Known rows, with every step that occurs
N > F > D > J: [-0.51 -0.63  1.14  0.54  0.86  0.47  0.57 -0.92 -5.11  2.70 -2.40  2.70
 -0.58  2.20 -1.52 -0.08 -0.72 -0.40  2.86 -1.99 -1.69  1.81 -3.20 -2.12
 -0.62 -1.61 -0.79]
G > N > X: [ 0.46  0.08 -2.42  2.22 -0.91 -1.18  1.93 -0.93  2.99 -0.14  0.63 -0.59
  2.53  5.90  0.40  3.64  1.13  0.08  0.30 -0.56 -0.39  1.78  4.01  3.15
  2.23  0.91  1.49]
F > D: [ 0.87 -0.86  0.99  1.00  0.46  0.22  0.70 -1.81 -1.70 -0.84 -1.20  0.89
 -0.61  0.23  1.73 -1.41  0.25  1.48  1.34 -0.76  1.60  0.82 -1.77  2.03
  0.13  0.92  2.04]
N > X > D > F: [ 1.33 -1.79  0.41  0.26  0.16 -0.79  0.21 -1.54  1.89 -3.58 -0.31  0.67
  4.92  3.05 -2.52  1.55  2.50  2.26  0.53  1.97 -0.58  0.03  1.63 -2.29
  0.34  2.35 -3.06]
X > N: [ 0.84  0.79  0.70 -0.20 -0.22  0.13 -0.83 -0.11  2.70 -1.48  0.90 -1.18
 -0.74  3.24  0.90 -0.17 -0.30 -0.64  0.11  0.64  1.92 -1.60  2.22  5.83
  2.30  3.09  2.42]
X > D > F > N > G: [ 1.19 -4.23  2.44 -1.73  2.10 -0.59 -0.52  0.72  3.86 -2.31  1.90 -0.55
  5.24  2.01 -0.22  1.17  1.14  3.68 -1.39  3.29  1.45 -1.75  2.74 -3.24
  2.14  3.40 -1.58]
J > C > T > D > F > N: [ 0.19 -0.95 -2.17 -1.15 -0.12  0.34 -1.63  2.25  2.40 -1.58  1.75 -1.32
 -0.53 -5.36  1.26 -1.75 -1.48  0.84 -2.59  4.20 -0.52 -0.52  0.77 -3.71
 -0.87 -0.96 -1.61]
X > D > J > C: [-0.06  0.48  1.42  1.86  1.32  1.86 -0.03 -1.06 -3.21  0.31 -2.82  1.95
 -0.52 -3.61 -1.23 -0.84 -2.58  0.15  1.98 -2.66 -0.70 -0.24 -4.54 -0.14
 -0.91  0.66  0.31]
E > C > J > D: [-0.48  2.90 -0.88 -1.32 -1.73 -1.08  0.85 -0.87  0.14 -1.13  0.11 -1.32
 -3.62 -3.26  3.01 -2.87  2.15 -2.43 -1.17 -0.70  0.94  0.57  0.06  3.23
 -3.26 -0.56  0.91]
D > J: [-0.57  0.69  2.62  1.08 -1.68  0.60 -1.22  0.36 -3.01  0.15 -0.50  0.85
 -3.58 -2.19  0.43 -0.42 -1.60 -0.60  3.01 -4.30  1.60  1.24 -3.02  3.99
  0.83 -0.34  2.52]
J > D: [ 0.69  0.75  0.14  1.77 -2.47 -0.81 -0.61 -0.75  1.54 -0.32 -0.30 -2.06
 -3.08 -2.43  0.36 -0.69  2.95  0.97  0.48 -2.01  0.91 -0.54  0.21  5.60
  0.21  1.37  0.60]
E > C > J > D > F > N: [-0.21  0.63 -0.24 -3.95 -1.67 -1.99  0.07  0.59  1.98 -1.34  1.71 -2.23
 -1.36 -3.18  2.68 -1.82  2.56 -0.94 -3.57  2.38  1.63 -1.10  2.27 -1.15
 -1.34 -0.44 -0.76]
D > F: [ 1.47 -2.20  2.12 -0.96 -2.00 -1.39 -2.05  0.43  1.52 -2.79  0.55 -0.17
 -0.78 -1.68  2.15 -0.50  0.82  2.20  1.61  1.66  1.73  0.03  0.68  2.09
  0.61  2.45 -0.17]
N > X > D > J > C > T: [-0.88  1.90 -1.25  2.77  1.52  1.98  0.44 -0.47 -1.13 -1.12 -0.66  1.25
  1.85 -1.14 -3.59  0.79 -0.46 -1.24  0.08 -1.79 -2.97  0.07 -2.43 -2.45
 -2.13 -2.48 -1.13]
T > D > J: [-0.61  0.35  0.77  0.24 -1.94  0.70 -0.95 -0.17 -3.12  0.82 -1.02  0.55
 -2.87 -2.57 -1.05 -1.92 -2.60 -0.15  3.16 -2.56  1.37  3.39 -2.93  0.79
  0.52 -0.16 -0.15]
J > D > F > N: [ 0.96 -2.05  0.65 -1.44 -2.43 -2.01 -1.62  0.98  3.86 -0.57  1.47 -3.10
 -0.51 -2.70 -0.11  0.49  3.26  2.80 -2.00  1.68  1.71 -2.26  2.71  0.28
  2.39  1.46 -1.60]
G > N > X > D > F: [ 1.19 -2.40 -1.78  0.96  0.70 -1.20  1.54 -2.20  4.89 -0.98 -0.23  0.01
  6.17  5.46 -2.03  3.38  2.07  2.32  0.54  1.83 -1.98  0.71  3.30 -1.73
  2.10  2.14 -1.71]
D > J > C: [-0.49  1.96  1.14  1.60 -1.14  1.23 -0.64  1.15 -4.69  1.24 -1.43  1.34
 -4.10 -4.67  1.48 -0.95 -3.60 -1.36  1.65 -3.27  1.03  0.52 -3.39  2.53
 -0.58 -0.48  2.05]
E > C > T: [-0.23  1.78  0.79  0.23 -0.04  0.31 -0.53 -0.13  1.86 -5.06  1.90 -0.56
 -3.36 -2.85  2.95 -3.53  1.57 -2.43 -0.71  0.29 -0.51  0.72  0.43  4.35
 -2.39 -0.92  3.22]
C > J: [-0.10  1.08 -0.39 -0.78 -1.44 -0.75 -0.37  0.15 -0.61 -0.89  0.03  0.08
 -2.07 -1.04  3.63  0.10 -0.28 -0.73  1.17 -1.50  1.75  0.75 -1.83  3.91
 -1.89  0.29  1.66]
G > N > X > D > J > C > T: [-0.97  1.27 -3.36  3.19  2.00  1.39  1.60 -1.20  2.10  1.17 -0.55  0.43
  3.38  1.48 -3.08  2.78 -0.51 -0.95 -0.08 -1.47 -4.22  0.59 -0.48 -1.82
 -0.40 -2.32  0.21]
F > D > J: [-0.43 -0.10  2.03  0.85  0.30  1.21  0.19 -1.44 -4.62  1.29 -1.58  1.64
 -2.00 -1.54 -0.26 -1.31 -1.55  0.30  2.66 -3.45  1.36  1.41 -4.38  0.92
  0.33 -1.24  2.18]

Rows
[ 0.48 -1.20 -1.67  1.13 -0.22 -1.30  1.22 -0.65  2.04  1.75 -0.93  0.51
  1.21  5.67  1.00  2.80  0.70  0.16  1.82  0.09 -2.56  1.64  2.65  2.35
  1.31  1.28  0.38] : G > N > F
[-0.11 -0.71 -0.86 -2.98 -2.32 -2.08 -1.16  1.11  2.81  0.61  1.41 -2.68
 -0.58 -3.02  1.29  0.92  2.30  1.24 -2.04  1.16  1.70 -1.87  0.73 -1.06
 -0.45 -0.42 -1.80] : C > J > D > F > N
[ 0.54 -1.20  0.18  0.48  0.93 -0.28  1.07 -1.36 -2.61  0.91 -2.04  2.04
  0.57  3.76  0.13 -0.04  0.83  0.55  1.77  0.38 -1.52  1.28 -0.83 -0.82
 -0.79  0.24 -0.89] : N > F > D
[-1.19  2.36  0.27  1.98 -0.35  1.94 -1.55  1.61 -2.51  0.37  0.09  0.70
 -4.52 -6.45  0.85 -1.30 -2.78 -2.07  1.07 -3.13 -0.96  0.02 -4.23  2.22
 -2.24 -2.92  2.40] : D > J > C > T
[ 1.22 -1.10  0.84 -0.10 -2.91 -1.77 -1.83 -0.38  2.85 -0.70  0.32 -2.22
 -1.83 -3.76  0.00 -0.71  3.31  2.31  0.49  0.68  0.86 -0.90  0.83  2.60
  0.23  1.83 -1.74] : J > D > F
[-1.32  0.81 -0.23  0.67 -1.05  1.47 -2.00  0.31  0.04 -0.66  0.87 -0.38
 -3.37 -4.63 -1.54 -2.27 -1.33 -1.08  2.28 -2.28 -1.09  2.52 -3.84  0.98
 -1.36 -2.93  0.53] : C > T > D > J
[-1.09  0.64 -1.13  1.10  1.94  1.70  0.55  1.16  0.12 -0.94  0.98 -0.04
  3.24 -0.04 -3.08  2.04 -0.50 -0.71 -2.94 -0.36 -1.72 -1.74  0.29 -4.64
  0.46 -2.63 -0.37] : F > N > X > D > J > C > T
[-1.28  0.92 -0.99  1.21  2.01  1.66  0.18  0.04 -4.40  2.87 -1.77  2.54
 -1.38 -1.39 -1.25 -1.01 -1.68 -1.59  1.17 -1.11 -3.88  0.79 -4.20 -3.33
 -3.23 -4.02 -0.91] : N > F > D > J > C > T
[ 0.65 -1.34 -0.09  0.21  0.97 -0.28  1.44 -0.23  1.78 -2.92  0.77 -0.43
  4.96  4.91 -1.94  2.87  1.82  1.51 -2.37  0.84  0.63 -1.27  3.55 -2.01
  2.80  1.41 -0.40] : F > N > X > D
[ 0.54 -0.22 -0.27 -0.71  2.00  0.17  0.75 -1.24  0.27  1.43 -1.00  0.62
  1.58  6.97 -1.26  0.10  0.13 -0.54  0.10  2.19 -0.97 -1.09  1.64 -0.07
  1.01  1.49 -0.45] : X > N > F > D
[-0.61 -0.21 -2.31  1.46  1.79  0.44  2.29 -1.13 -2.86  5.50 -2.83  2.31
  0.92  2.58 -0.42  1.61 -2.43 -0.69  1.47 -0.95 -3.36  1.67 -1.36 -2.70
 -0.02 -1.54 -0.03] : G > N > F > D > J > C
[-1.02  1.41 -0.09  1.82  1.48  2.30 -0.25 -0.28 -4.06  1.41 -1.11  1.50
 -2.89 -5.31  0.12 -2.27 -2.56 -0.95  0.82 -2.45 -0.75  0.34 -5.49 -0.82
 -2.40 -3.60  1.98] : F > D > J > C > T
[-0.01  1.54 -0.12 -2.72 -1.95 -1.81 -0.05 -0.49  1.22 -1.41  0.62 -1.43
 -2.73 -4.03  2.68 -2.81  2.61 -1.34 -1.26  1.48  0.89  0.16  0.63  0.88
 -3.30 -0.06 -1.09] : E > C > J > D > F
[-0.47  0.55 -0.02 -3.81 -0.42 -1.94  0.68  1.76  2.62 -0.37  3.34 -2.51
 -0.10 -1.44  3.06 -1.53  2.28 -1.06 -4.28  2.86  2.43 -0.71  3.97 -1.54
 -1.60 -0.06 -0.86] : E > C > J > D > F > N > G
[-0.44  0.28 -0.40  0.73  1.32  0.99  1.42  0.81 -1.77 -0.21 -0.36  0.60
  3.45  1.46 -2.59  2.48 -1.24  0.10 -2.40 -0.58  0.14 -1.29  1.06 -4.36
  1.79 -0.42 -0.74] : F > N > X > D > J > C
[-1.11  1.84 -1.52  0.13  2.94  2.06 -0.06  0.15 -1.31  3.31 -0.68  1.06
 -0.22  1.93 -2.43 -0.70 -2.06 -2.75 -0.55  0.93 -3.24 -1.49 -1.63 -2.50
 -1.48 -2.78 -0.42] : X > N > F > D > J > C > T
[ 0.72 -2.14  1.02 -1.24 -1.32 -1.88 -1.00  2.00  4.54  0.33  3.18 -3.43
  0.80 -1.01  0.52  0.91  2.94  2.68 -2.90  2.15  2.46 -1.93  4.52 -0.06
  2.17  1.81 -1.73] : J > D > F > N > G
[ 0.48  0.68  0.99  0.05  0.98  0.27 -0.20  1.30  3.53 -0.17  2.91 -1.48
  0.88  5.50  1.56  0.29 -0.64 -0.68 -0.89  1.37  2.89 -1.08  4.31  5.44
  2.19  3.58  2.35] : X > N > G
[ 1.07 -2.51  0.69 -1.89 -1.43 -1.84 -0.66  1.84  2.21 -2.91  2.47 -1.14
  3.17  2.56  0.35  2.42  1.66  2.10 -2.27  3.25  1.99 -0.91  4.87 -2.43
  3.00  1.21 -1.48] : D > F > N > X
[-0.48  1.30 -0.61  0.67 -1.43  1.24 -0.29  0.50 -4.36  1.78 -1.96  1.00
 -3.38 -4.76 -0.06 -2.50 -4.41 -0.77  1.80 -1.71  1.01  2.79 -3.30 -0.63
 -0.68 -0.35 -0.46] : T > D > J > C
[ 0.86 -3.31  2.44 -2.31 -0.20 -1.44 -1.13  3.05  3.12 -1.45  3.88 -1.34
  2.13  1.53  2.59  1.20  0.51  2.62 -2.07  3.37  3.39 -1.06  4.69 -0.81
  2.82  2.45 -0.11] : D > F > N > G
[-0.32  1.05  0.71  1.45  0.82  1.70  0.71 -0.65 -5.78  2.20 -2.44  2.11
 -2.46 -3.76  0.76 -1.82 -3.26 -0.45  1.29 -2.64  1.05  0.74 -4.68 -0.72
 -0.84 -1.39  1.76] : F > D > J > C
[ 1.68 -3.21  2.22 -0.49  0.43 -0.45 -1.36 -1.78  2.26 -3.43 -0.91  0.69
  2.41 -0.69 -0.56 -0.44  1.43  3.36  2.03  1.74 -0.06 -0.76 -0.87 -0.49
  0.34  3.39 -1.65] : X > D > F
[ 0.64  0.48 -0.01 -0.63  0.38 -0.25 -0.25  0.25  1.72  0.31 -0.03 -0.06
  0.58  6.63 -0.64  0.78  0.14 -1.40  0.45  1.80 -0.67 -1.11  3.00  2.93
  1.25  2.44 -0.16] : X > N > F
[-1.27  0.37 -3.00  1.88  2.50  1.12  1.44 -0.67 -0.98  4.76 -1.47  1.68
  0.48  1.01 -1.02  1.22 -1.61 -1.34  0.91 -0.85 -5.02  1.28 -2.17 -2.76
 -1.47 -3.68  0.32] : G > N > F > D > J > C > T
[-0.21  2.34  0.22 -1.83 -0.93 -0.67  0.87 -0.28 -1.04 -2.88  0.37  0.22
 -2.79 -1.36  4.69 -2.75  0.16 -2.80 -0.35 -0.05  1.62  1.35 -0.14  3.17
 -3.02  0.12  2.27] : E > C > J
[-0.47  1.49 -0.54 -0.24  2.30  1.44  0.91 -0.19 -3.35  4.06 -2.05  1.61
  0.17  3.44 -1.84 -0.39 -2.85 -2.08  0.03  0.78 -1.47 -1.11 -0.83 -2.22
 -0.01 -0.44 -0.66] : X > N > F > D > J > C
[-0.40 -0.68  0.75  0.31  0.82  0.52  0.95  0.20 -0.65 -1.07  0.32  0.15
  3.94  3.20 -3.38  2.99  0.37  0.69 -1.35 -1.31  0.54 -0.73  1.36 -3.14
  3.10 -0.25 -0.28] : F > N > X > D > J
[-0.34  0.02 -2.18 -2.48 -2.38 -2.36 -0.13  1.12  2.56  0.44  1.81 -2.61
  1.53 -0.49 -0.31  2.23  3.05  0.64 -2.95  1.58  1.21 -1.30  2.48 -2.74
 -0.38 -1.14 -3.07] : C > J > D > F > N > X
[-0.55  0.38  0.70 -0.66  1.86  0.91  0.34 -0.86 -1.92  3.07 -1.31  1.18
  0.62  5.31 -2.72  0.10 -1.33 -1.54  1.17  0.00 -1.11 -0.56 -0.47 -0.95
  1.09 -0.24 -0.38] : X > N > F > D > J
